In the rows, zero is written as 100.
Known rows, with every step that occurs:
nibuf/zazo/fupof/kodo/sape: 70,115,89,113,103,93,103,74,111,107,116,78,96,89,97,82,131,92,71,75,111,84,94,105,90,93,98,85,102,106,93,84,107,110,113,115,98,115,80,99,103,109,93,79,91,80,107,130,99,99,106,119,124,103,93,112,91,85,127,75,86,116,113,74
kodo/nibuf/gagup/sape: 81,75,84,85,91,109,97,100,113,105,92,108,97,85,103,84,100,103,102,109,108,112,80,91,94,99,117,72,99,104,80,93,89,91,95,88,74,110,106,74,101,77,95,120,98,97,120,87,98,96,104,140,52,77,98,95,91,71,97,116,111,125,103,107
kotom/zazo/fupof: 56,113,94,78,119,75,79,100,98,96,108,86,102,122,121,95,111,94,83,82,110,92,114,96,99,100,89,100,123,93,110,96,94,94,70,92,110,97,94,100,95,89,102,103,100,73,113,96,115,106,111,88,68,112,90,86,83,68,116,98,107,92,96,87
kodo/sape: 82,91,96,106,100,95,92,88,95,105,93,100,93,107,104,78,104,87,77,78,101,104,102,112,108,106,103,96,87,102,84,81,116,85,86,85,95,132,103,92,106,101,83,85,101,79,114,118,122,112,104,100,67,103,100,108,93,87,116,109,88,107,102,101
sape/gagup/nibuf/zazo: 67,70,98,85,124,105,90,107,120,111,113,100,91,119,109,110,111,120,86,101,97,131,106,90,91,125,112,75,117,95,95,89,75,99,68,103,111,66,96,85,105,117,115,99,100,121,93,114,100,103,105,86,89,112,92,67,73,104,128,123,128,90,88,99
gagup/sape: 76,89,98,101,102,106,91,100,108,100,96,96,99,105,103,82,96,100,80,77,98,116,109,111,113,120,108,109,87,102,83,90,98,95,68,82,88,113,92,76,94,86,97,94,110,77,117,100,112,106,115,93,60,98,93,105,79,67,118,95,115,93,107,94
gagup/nibuf/zazo: 73,79,91,95,119,100,94,102,112,98,116,105,105,116,105,105,114,98,83,102,95,141,100,78,111,119,106,96,110,98,96,77,89,102,78,103,102,80,104,93,107,109,106,96,103,101,97,118,114,104,116,94,81,119,93,89,72,98,134,122,135,95,104,95
kodo/sape/gagup/nibuf/zazo: 78,67,103,100,120,111,101,89,113,120,108,100,83,102,110,98,108,110,78,104,99,119,110,103,93,124,116,72,109,84,80,80,93,95,78,98,107,100,97,85,109,117,98,88,101,103,105,126,102,97,106,97,88,103,110,88,71,101,136,112,105,114,87,107
zazo/nibuf/gagup: 84,87,84,87,102,100,92,109,105,85,104,104,83,111,82,87,107,114,107,93,105,100,78,79,102,91,100,84,114,107,103,94,101,90,91,76,91,95,101,86,104,103,105,99,75,101,109,100,113,114,97,93,64,94,88,72,111,74,80,132,115,101,109,95
fupof/kodo/sape/gagup: 71,104,98,117,89,94,92,99,113,126,94,86,77,99,98,74,104,114,76,75,97,76,98,123,78,114,105,62,89,109,81,89,103,90,93,81,93,104,81,92,101,115,90,87,82,118,104,113,93,115,84,121,105,95,95,104,106,98,115,107,53,98,87,91
kotom/kodo/sape/gagup/nibuf/zazo: 59,88,89,111,115,99,105,98,117,124,104,93,86,102,101,98,107,111,80,107,101,90,96,99,90,108,112,72,98,94,79,95,98,95,96,101,101,94,90,84,107,127,97,85,91,125,100,127,90,113,101,137,102,89,102,107,92,113,135,107,102,118,84,100
gagup/nibuf/zazo/fupof/kodo/sape: 73,107,90,122,109,92,108,84,108,112,121,82,100,88,98,90,136,86,70,92,106,92,98,99,87,107,100,95,111,95,88,74,101,107,111,116,91,114,88,96,103,118,98,78,98,92,104,137,94,86,102,132,115,106,99,103,81,91,153,79,95,125,98,85
sape/gagup/nibuf: 70,79,106,95,109,92,78,116,111,120,99,98,93,125,107,105,104,112,84,98,93,110,112,98,80,131,105,87,113,94,97,86,80,82,62,91,101,76,94,88,105,113,108,100,95,126,100,100,101,108,94,87,78,105,93,65,85,99,127,127,109,85,77,109
nibuf/zazo/fupof/kodo: 61,116,87,102,107,87,96,95,117,100,118,78,106,102,99,95,132,101,79,74,107,96,90,88,96,96,94,86,108,113,105,91,93,114,99,118,103,81,74,97,100,107,104,89,86,98,98,115,96,105,105,104,127,110,78,94,92,87,117,88,105,93,116,68
kodo/nibuf: 80,97,91,73,91,79,79,95,94,94,98,107,108,108,100,96,99,90,92,105,103,120,75,75,113,92,91,72,93,106,90,77,88,81,85,94,92,109,103,101,100,89,99,115,96,104,109,81,111,103,101,110,79,100,88,92,93,94,108,127,92,105,96,107
gagup/nibuf/zazo/kotom/kodo: 59,100,75,101,113,87,101,111,114,99,124,94,104,110,95,102,113,98,83,110,102,125,102,83,123,89,99,99,100,99,95,84,90,97,98,102,102,81,103,105,92,113,100,92,88,105,102,121,109,101,103,132,91,114,90,106,96,121,110,123,128,102,101,83
fupof/kodo/nibuf/gagup/sape: 72,90,83,105,80,105,102,99,120,114,98,101,95,71,98,74,105,111,102,104,106,96,63,91,88,99,110,61,89,116,76,89,90,98,113,86,62,105,95,77,98,85,88,119,86,114,112,87,85,94,93,165,87,80,87,104,102,81,98,115,83,123,106,99
kodo/sape/gagup/nibuf/zazo/fupof: 74,84,104,93,122,102,101,90,108,118,109,84,89,109,110,105,124,104,75,92,115,92,115,107,76,112,112,80,132,79,91,88,89,99,85,119,114,103,82,88,103,118,109,81,105,87,111,128,98,87,106,96,90,95,109,78,65,86,148,89,108,123,85,104
nibuf/zazo/fupof: 69,103,90,82,120,93,89,89,109,92,114,92,106,119,106,105,123,94,80,77,113,110,102,87,100,100,99,97,119,102,110,93,89,107,82,123,112,87,85,95,99,104,108,91,99,80,104,114,108,105,117,74,101,108,86,83,79,78,119,86,134,98,118,81
kodo/fupof/zazo: 88,90,93,101,111,83,91,91,105,92,87,85,91,95,112,87,142,91,87,96,111,122,105,102,115,113,105,85,115,102,104,87,107,93,89,119,116,100,126,97,92,119,107,90,86,53,106,106,113,101,100,70,81,109,87,95,95,72,106,99,113,91,73,83
fupof/zazo/kotom/kodo/nibuf: 66,104,78,94,82,67,96,99,105,96,101,77,100,83,100,82,109,90,89,115,116,121,82,73,144,60,83,64,97,102,95,93,89,77,104,109,114,99,117,110,87,111,111,119,62,86,110,78,106,86,91,148,85,105,87,106,120,118,75,122,102,112,73,81

Rows:
68,110,105,122,96,83,100,95,108,136,99,74,86,102,98,85,125,105,68,88,105,60,108,120,59,117,103,83,116,93,88,84,92,91,102,104,94,109,74,93,96,122,99,82,91,115,106,120,82,92,81,127,110,93,101,83,93,90,151,93,62,113,77,100
zazo/fupof/kodo/sape/gagup/nibuf
65,108,86,112,111,86,97,103,114,104,127,79,107,105,96,103,134,98,77,92,103,105,95,81,87,110,95,95,116,104,103,83,84,113,102,117,96,75,81,96,98,115,109,88,90,114,95,120,92,92,103,115,121,113,83,85,82,90,144,94,114,101,105,79
gagup/nibuf/zazo/fupof/kodo
65,88,101,82,125,97,86,102,116,115,115,88,97,123,110,116,125,113,84,94,110,107,115,92,70,115,107,86,140,87,105,93,75,105,75,120,116,65,80,89,97,118,119,91,99,103,99,116,90,96,104,83,99,104,92,60,67,88,138,102,129,99,93,96
sape/gagup/nibuf/zazo/fupof
67,128,91,112,92,74,88,100,108,107,106,78,107,115,92,88,127,98,74,71,104,77,95,98,78,105,88,95,106,115,104,88,96,101,99,103,92,97,75,102,93,104,100,88,84,103,103,105,94,109,94,108,115,103,78,88,103,82,122,91,87,88,105,77
zazo/fupof/kodo
72,103,82,122,90,81,110,93,109,102,98,73,84,86,101,63,115,89,73,91,116,100,112,109,140,78,96,85,89,98,88,97,117,79,101,102,114,121,116,102,96,120,95,87,66,65,120,117,114,95,95,141,76,106,102,119,115,111,84,103,92,107,76,74
fupof/zazo/kotom/kodo/sape
65,101,90,117,98,84,100,100,108,131,100,86,79,110,93,84,98,106,73,102,104,83,115,120,90,92,105,85,95,90,82,87,99,74,99,89,102,111,97,102,91,118,90,85,85,113,114,120,97,100,79,141,76,91,107,99,106,125,115,119,78,113,74,103
zazo/kotom/kodo/sape/gagup/nibuf
87,94,93,103,108,81,91,87,103,87,97,81,87,95,108,82,142,91,87,96,118,133,116,113,126,94,101,91,118,96,104,83,105,87,90,122,126,105,132,114,79,114,107,93,86,38,120,105,123,85,98,75,70,116,98,92,93,89,84,105,104,90,79,76
kodo/fupof/zazo/kotom
88,85,95,93,105,118,99,104,110,91,96,97,82,96,85,78,103,120,101,90,106,100,93,97,109,102,109,93,106,101,91,98,104,92,87,68,80,115,97,66,94,91,103,97,91,89,121,98,108,99,104,106,50,86,103,83,96,55,87,109,126,113,115,97
zazo/nibuf/gagup/sape
70,110,97,72,119,85,79,103,88,79,111,96,92,111,97,93,91,104,102,93,98,109,95,84,133,90,82,83,109,92,104,92,103,85,63,61,108,112,106,99,92,92,111,104,89,92,107,86,129,106,106,81,55,118,101,92,98,68,100,120,108,98,102,94
kotom/zazo/nibuf
60,104,100,101,112,93,93,102,127,120,119,78,97,109,103,109,131,116,78,91,104,92,100,95,63,117,104,76,126,99,102,91,76,111,92,120,109,61,67,94,94,122,118,92,84,125,93,115,78,94,95,103,127,107,85,70,83,98,139,97,103,96,90,83
sape/gagup/nibuf/zazo/fupof/kodo
75,86,102,95,105,97,86,94,103,118,89,94,81,113,106,85,99,109,77,79,103,90,110,121,85,113,109,74,98,96,84,88,101,80,77,85,104,115,95,88,106,108,90,90,95,93,112,109,104,114,96,87,78,91,103,86,94,91,112,109,76,100,88,104
kodo/sape/gagup
75,105,88,63,106,86,88,81,99,93,116,95,117,101,106,108,120,94,90,96,121,118,79,70,107,79,92,74,116,98,103,85,82,103,97,124,111,101,91,103,99,94,112,109,98,83,107,92,106,87,113,96,98,99,89,87,80,82,118,98,116,124,106,95
kodo/nibuf/zazo/fupof
63,120,71,100,117,81,96,84,113,95,110,90,94,103,93,100,130,96,90,97,110,110,97,106,112,73,100,91,100,107,100,90,107,103,119,117,115,93,108,116,80,109,96,86,91,80,108,124,108,107,100,107,100,98,88,117,101,102,91,103,111,103,109,75
nibuf/zazo/kotom/kodo/fupof
75,80,88,91,117,97,99,98,110,89,127,101,97,115,98,103,115,96,77,105,102,151,112,87,124,102,99,102,112,92,101,74,86,96,78,102,111,81,108,112,92,105,106,97,103,79,110,119,122,87,108,91,69,126,104,86,72,113,114,126,131,96,107,90
gagup/nibuf/zazo/kotom
90,92,99,92,101,87,92,106,95,83,100,79,86,99,90,84,117,102,95,90,106,123,96,74,147,95,85,81,117,98,101,93,101,87,70,89,118,105,111,88,96,117,126,95,70,73,104,86,124,91,103,76,76,120,94,80,107,73,88,114,121,95,86,81
fupof/zazo/nibuf
81,89,81,67,100,93,87,81,104,84,123,104,106,99,96,101,102,93,91,102,113,148,85,76,135,69,94,66,103,97,93,77,81,88,96,105,118,99,107,115,91,90,103,118,99,79,112,88,122,83,107,104,80,113,97,98,83,114,88,124,111,113,109,93
kodo/nibuf/zazo/kotom
66,129,89,91,80,67,81,90,97,109,105,81,114,94,95,93,120,92,84,93,109,82,71,79,87,87,85,75,106,112,99,80,86,95,110,114,91,108,82,106,92,97,107,109,82,111,104,84,88,91,88,131,113,93,76,96,106,85,116,98,72,116,97,92
zazo/fupof/kodo/nibuf
50,115,79,79,101,75,89,97,109,105,107,91,100,86,114,86,120,105,102,108,114,75,65,74,75,76,96,53,120,104,102,97,87,98,118,98,89,88,98,103,99,89,94,128,72,109,105,85,88,97,91,155,92,90,88,85,102,81,90,116,79,120,87,88
kotom/zazo/fupof/kodo/nibuf/gagup
71,86,95,81,120,116,97,105,108,84,103,98,77,89,99,78,95,123,112,96,102,100,98,97,120,95,109,83,110,92,91,103,104,96,74,57,87,113,105,69,92,81,103,110,92,81,119,94,120,99,112,109,38,96,111,94,87,48,86,112,122,114,104,96
kotom/zazo/nibuf/gagup/sape
77,77,102,105,108,98,92,103,102,123,95,98,81,113,105,91,104,107,74,101,100,97,112,113,82,126,114,82,106,88,81,80,95,79,73,89,97,110,97,88,103,113,95,90,103,105,109,116,99,101,91,106,70,95,110,81,82,98,135,118,85,109,76,116
kodo/sape/gagup/nibuf
72,112,86,96,77,76,81,96,103,103,100,98,106,94,90,86,105,96,90,100,99,107,64,78,103,94,87,60,85,117,88,79,89,91,103,91,83,101,97,102,97,95,102,115,81,127,96,78,99,103,88,139,105,98,77,107,111,101,112,119,72,106,96,97
fupof/kodo/nibuf
82,96,83,119,108,100,114,97,116,98,85,73,71,65,92,70,132,114,116,108,117,80,87,98,115,88,113,77,112,101,89,111,114,100,120,100,91,120,113,66,85,116,113,88,63,72,116,105,91,92,97,133,74,70,94,107,117,50,78,86,123,130,85,79
kotom/kodo/fupof/zazo/nibuf/gagup/sape
62,116,78,87,83,68,82,98,96,108,94,98,110,102,97,95,91,92,96,108,101,94,63,74,110,80,86,73,84,114,91,88,92,85,105,94,89,102,101,97,103,97,97,115,77,128,100,83,98,116,93,142,92,86,74,112,120,104,105,123,92,117,95,101
kotom/kodo/nibuf
97,78,94,104,113,110,106,87,111,87,85,82,72,67,95,75,140,113,108,103,121,111,100,103,116,99,116,78,126,93,94,101,109,94,99,101,100,121,127,69,84,110,115,92,81,46,124,104,108,80,104,97,58,81,104,91,97,38,81,89,125,122,87,87
kodo/fupof/zazo/nibuf/gagup/sape
72,107,79,83,90,90,90,85,114,94,126,95,104,84,88,91,113,98,87,101,106,134,70,78,127,71,89,56,89,110,90,77,84,98,111,104,105,90,99,118,87,93,103,118,84,101,107,87,108,83,96,133,109,116,87,110,98,121,90,124,88,110,108,79
fupof/kodo/nibuf/zazo/kotom
77,102,75,106,108,83,102,103,110,95,88,78,74,82,87,80,142,107,118,112,116,83,73,85,111,82,101,71,120,108,103,108,113,94,123,107,101,97,119,84,93,131,109,88,48,92,102,106,95,107,87,120,86,80,85,88,134,71,66,109,112,114,78,78
kotom/kodo/fupof/zazo/nibuf/gagup
61,99,85,100,107,98,105,88,120,115,107,84,78,101,97,87,102,113,78,88,110,89,110,117,110,79,105,68,89,98,84,98,102,92,101,103,118,99,86,101,98,116,93,84,85,92,113,122,100,109,98,122,98,92,99,111,104,123,86,107,93,111,101,83
nibuf/zazo/kotom/kodo/sape/gagup
